Known rows, with every step that occurs
vegi -> gegeb -> guser -> luze: |  19.4 |  -3.7 |  -4.0 | -11.2 | -15.0 |  18.2 |   4.4 |  16.5 |   7.9 |  34.0 |  -4.7 |  47.6 | -41.8 |  -8.4 |  19.2 |  14.6 | -38.6 |  -8.5 |
burin -> gegeb -> guser -> vegi: |  10.3 |   6.3 |   9.5 |  31.8 |  -2.6 |   7.3 |   6.0 |  10.0 |  18.5 |  29.5 |   7.2 |   0.8 | -52.8 | -23.9 |  23.5 |  32.5 | -33.2 |  -3.3 |
vegi -> luvob -> gegeb -> guser -> luze: |   2.8 |  17.6 |   9.4 | -26.7 |  -7.2 |  13.2 |  10.4 |  -1.1 | -19.1 |  19.1 |   7.8 |  71.5 | -15.7 | -21.5 |  18.5 |   7.9 |  -6.3 | -13.5 |
guser -> luze -> vegi: |   6.0 | -30.9 |   7.4 | -31.6 |   8.7 |  11.3 |   4.5 |  -5.1 |  25.0 |   8.1 |  -9.2 |  50.7 | -17.3 |  -6.1 |  36.3 |   7.9 |  -5.8 |  18.5 |
luvob -> gegeb: |   4.3 |   2.1 |  10.3 | -33.6 |  -4.1 |  27.4 |  -7.1 |   3.5 | -37.0 |  12.3 |   4.3 |  14.6 |  -9.0 | -15.1 |  30.8 |   8.9 |  -8.4 |   8.4 |
vegi -> luvob -> gegeb -> guser: |  -2.0 |  18.0 |  10.1 | -16.2 | -13.8 |  19.8 |   9.1 |  -0.8 | -17.5 |  12.2 |  16.2 |  49.3 | -16.4 | -20.6 |  18.9 |   9.0 | -10.7 |  -6.4 |
luvob -> guser -> luze -> vegi -> burin -> gegeb: |   5.0 | -24.9 |  17.6 |  29.9 |  30.2 |  -9.2 |   2.1 |   6.1 |  35.9 |  40.6 | -18.4 |  32.1 | -19.3 | -40.2 |  28.6 |  16.5 |  -9.2 |  13.4 |
guser -> gegeb: |  21.3 | -15.0 |  11.3 |  -9.1 |   3.1 |  65.9 |  -2.5 |  -0.9 |   1.3 |   5.6 |  13.5 |   8.2 | -16.3 | -22.3 |  23.1 |  35.4 | -27.6 |  17.7 |
luze -> vegi -> burin -> gegeb -> guser: |  10.7 | -36.8 |  19.4 |  14.6 |   4.0 |  -3.4 |   5.6 |   2.1 |  37.2 |  42.4 |  -0.5 |   9.6 | -35.6 | -39.6 |  28.2 |   9.9 | -15.5 |  20.7 |
luvob -> guser -> gegeb: |  10.8 |  -7.4 |  19.2 |  40.6 |  18.4 |  51.7 |  -6.3 |   5.6 |  20.2 |   7.3 |   3.1 |   5.6 | -24.5 | -29.2 |  21.7 |  38.4 | -33.0 |  14.0 |
guser -> luze -> vegi -> luvob -> gegeb: |   6.4 |  -8.7 |   7.8 | -55.3 |   4.0 |  22.4 |  10.2 |  -8.3 |   6.8 |   8.7 |   2.1 |  77.6 |   1.3 |  -6.5 |  35.1 |   4.1 |   0.0 |  10.9 |
guser -> luze: |   1.9 |  -8.5 |   0.5 | -25.7 |   5.9 |   8.4 |   3.1 |   0.9 | -10.1 |  13.6 |  -7.7 |  43.8 | -12.3 | -16.3 |  23.3 |  11.2 |  -1.6 |   1.3 |
burin -> gegeb -> vegi: |  21.1 | -39.2 |   4.5 |   1.6 |  -7.7 |  16.1 |  -1.4 |   8.4 | -19.8 |  27.2 |   5.2 |  19.3 | -16.4 | -19.2 |  26.0 |  23.3 | -10.2 |  31.9 |
gegeb -> guser -> luze: |   4.1 | -10.3 |  11.6 |   4.8 |  -0.6 |  -3.2 |   3.1 |   5.1 |   6.3 |  22.6 |  -9.0 |  44.1 | -45.5 | -23.1 |  18.4 |  12.7 | -13.7 |  -8.4 |
luze -> vegi: |  -0.4 | -33.4 |   9.1 | -17.7 |  -0.5 |  20.6 |   2.7 |  -5.9 |  30.8 |  -1.7 |   2.2 |  20.5 | -19.5 |  -4.5 |  39.0 |   8.2 | -13.3 |  30.4 |
burin -> gegeb: |   8.2 | -14.7 |  -0.8 |   5.0 |  -5.1 |  13.8 |  -0.6 |  12.5 | -19.7 |  12.2 |   7.7 |  10.0 | -14.0 | -26.0 |  31.1 |  31.6 | -16.1 |   7.6 |
burin -> gegeb -> vegi -> luvob -> guser -> luze: |  13.8 | -20.3 |   4.1 |  20.3 |   6.0 |   6.1 |   9.0 |   6.4 |  -4.3 |  29.0 |   1.3 |  65.1 |  -5.3 | -25.8 |  18.2 |  26.3 |  -5.7 |  17.6 |
vegi -> burin: |  -6.8 |  -5.9 |   4.3 | -11.7 |   6.5 |   4.0 |   6.9 |  -4.9 |  -4.6 |  38.0 |  -0.5 |   1.0 |  -3.9 | -39.0 |   8.9 |  -3.9 |   5.6 |  13.5 |
luvob -> vegi -> burin -> gegeb -> guser: |  12.2 | -18.9 |  15.4 |  19.3 |   2.9 |  -2.3 |  -1.3 |   8.3 | -18.7 |  55.7 |  -2.8 |   2.8 | -35.7 | -43.0 |   7.6 |   7.5 | -17.5 |   9.5 |

Rows
|   5.1 | -16.7 |  15.7 |  16.6 |  12.2 |  51.5 |   9.9 |  -8.8 |  57.3 |  -6.6 |  13.8 |  44.0 | -10.5 | -16.3 |  29.7 |  28.7 | -27.2 |  26.0 | | luze -> vegi -> luvob -> guser -> gegeb
|  14.2 |  -3.7 |  -3.0 |   1.8 | -22.0 |  24.7 |   2.1 |  16.1 |  10.2 |  26.2 |   4.9 |  23.3 | -42.4 |  -7.5 |  20.5 |  15.7 | -44.9 |  -0.3 | | vegi -> gegeb -> guser
|  -4.0 |  16.5 |  14.8 |  17.5 |   6.8 |  -0.9 |  12.7 |  -6.3 |  37.3 |  51.2 |  -0.6 |  -6.9 | -49.4 | -32.2 |   3.3 |  -0.1 | -16.0 |  -0.1 | | gegeb -> guser -> vegi -> burin
|   7.5 | -30.0 |  18.4 |  -1.2 |   1.8 |  -1.2 |   4.0 |   0.1 |  37.7 |  17.9 | -10.1 |  49.9 | -50.3 | -14.7 |  30.7 |   9.1 | -17.3 |   7.0 | | gegeb -> guser -> luze -> vegi
|  14.9 | -33.3 |   9.6 | -21.6 |  16.0 |  -1.1 |   7.0 |  -0.6 |  19.7 |  41.5 | -10.4 |  38.4 | -10.1 | -33.8 |  29.7 |   8.5 |  -0.7 |  17.2 | | guser -> luze -> vegi -> burin -> gegeb
|   5.4 |  23.9 |  23.5 |  -8.4 |   5.4 |  11.9 |   3.4 |  -2.3 |   3.7 |  54.4 |   0.6 |  -3.8 | -40.9 | -30.0 |  11.9 |  -2.0 | -15.1 |  -2.1 | | luvob -> gegeb -> guser -> vegi -> burin
|  14.2 | -20.6 |   8.4 |   8.0 |  -3.2 |   0.2 |  12.6 |   6.3 |  24.6 |  18.5 |   4.7 |  66.0 | -32.7 | -25.4 |  31.9 |  28.3 | -19.4 |  -1.3 | | burin -> gegeb -> guser -> luze -> vegi -> luvob
|   7.1 | -12.7 |  12.3 |  25.0 |   1.6 |  -9.5 |   4.8 |   9.4 |  -1.8 |  53.3 |   0.5 |   1.3 | -31.4 | -53.8 |  12.0 |  14.4 | -11.0 |   0.3 | | vegi -> burin -> gegeb -> guser
|   2.4 | -19.8 |  -1.8 | -21.2 | -12.8 |  22.8 |  14.5 | -11.0 |  -6.2 |  13.8 |  13.4 |  52.3 |   1.6 |  -8.2 |  10.8 |   1.8 |   3.8 |  33.0 | | gegeb -> vegi -> luvob
|  28.3 | -24.9 |   8.9 | -19.0 |  -5.1 |  71.5 |   9.0 | -10.8 |   3.3 |  14.4 |  22.8 |  43.9 |  -3.4 | -15.4 |  11.6 |  25.6 | -16.1 |  36.0 | | guser -> gegeb -> vegi -> luvob
|   9.9 | -18.2 |   7.2 |  -1.6 |   6.4 |   7.2 |  -1.2 |   5.3 | -30.5 |  49.1 |  -1.3 |   0.8 | -11.8 | -37.7 |  11.0 |   6.4 |  -8.9 |  17.4 | | luvob -> vegi -> burin -> gegeb
|   1.5 |   9.8 |   8.3 |  27.3 |  10.2 |  51.7 |   9.5 |  -2.8 |  21.0 |  -0.7 |  17.0 |  38.9 |  -3.7 | -28.0 |  14.3 |  35.3 | -24.2 |   7.7 | | vegi -> luvob -> guser -> gegeb
|   6.7 | -28.0 |  21.2 |  -2.1 |   9.9 | -10.5 |   7.4 |  -3.8 |  40.4 |  42.3 | -13.9 |  40.9 | -43.2 | -31.7 |  19.3 |  -2.5 |  -7.6 |   7.9 | | gegeb -> guser -> luze -> vegi -> burin
| -14.4 |  15.2 |  -0.3 |  14.1 |  12.6 |   5.2 |  13.9 |  -2.4 |  11.3 |   6.3 |  -0.1 |  67.2 |  -0.6 | -22.6 |  14.5 |  15.3 |  -3.0 |  -5.1 | | vegi -> luvob -> guser -> luze
|   6.5 |  22.6 |  20.4 |  -7.3 |  -2.0 |  21.1 |  -1.0 |   2.1 |   1.0 |  29.8 |   3.8 |   5.2 | -48.5 | -12.3 |  23.2 |  10.0 | -25.4 |  -3.1 | | luvob -> gegeb -> guser -> vegi
|  18.9 | -26.3 |  -3.4 | -43.5 |  -2.6 |  27.5 |   5.4 |   4.3 |  27.9 |  18.8 |  -6.7 |  55.9 | -17.0 |   4.6 |  36.6 |   9.2 | -27.1 |  16.8 | | guser -> luze -> vegi -> gegeb
|   4.3 |  15.4 |   2.9 |   0.9 |  12.8 |   9.6 |  11.8 |  -2.6 |  15.4 |  51.4 |   5.0 | -15.1 | -16.3 | -35.0 |  11.8 |  13.8 | -10.8 |   7.7 | | guser -> vegi -> burin -> gegeb
|   2.2 | -16.6 |  11.5 |  -6.6 |  -1.7 |   1.9 |  15.3 |  -5.3 |  40.9 |  12.1 |   0.0 |  73.8 | -35.5 | -14.3 |  25.1 |   7.9 | -12.7 |   2.3 | | gegeb -> guser -> luze -> vegi -> luvob
|  -9.4 |  28.8 |   4.5 |  12.0 |  -6.7 |  12.8 |  21.0 |  -8.1 |  36.7 |  17.4 |  14.6 |  28.9 | -40.5 | -12.4 |   8.9 |  12.8 | -22.0 |  -6.3 | | gegeb -> guser -> vegi -> luvob
|  -7.4 | -17.5 |   1.2 | -24.7 |  -4.8 |  24.0 |  16.1 | -12.6 |  33.6 |  -8.8 |  14.2 |  49.9 |  -1.3 |  -5.3 |  31.9 |   6.9 |  -7.5 |  24.0 | | luze -> vegi -> luvob
|  16.7 | -28.9 |   5.3 |  -6.5 | -16.5 |  27.5 |   3.6 |   8.0 |  47.9 |  17.5 |   2.5 |  29.5 | -45.4 |   1.9 |  35.8 |  11.0 | -45.6 |  19.0 | | luze -> vegi -> gegeb -> guser
|  22.5 | -10.8 |   1.0 | -13.9 | -12.0 |  22.7 |  -2.0 |  14.8 |  -9.6 |  38.7 |  -8.0 |  45.0 | -44.7 |  -1.2 |  14.5 |   7.3 | -42.7 |   1.3 | | luvob -> vegi -> gegeb -> guser -> luze
|  12.9 | -12.5 |  11.4 |  14.4 |   8.5 | -15.0 |   6.2 |   9.2 |  -3.0 |  60.2 |  -7.6 |  22.8 | -31.0 | -54.5 |  11.3 |  13.5 |  -6.0 |  -6.8 | | vegi -> burin -> gegeb -> guser -> luze
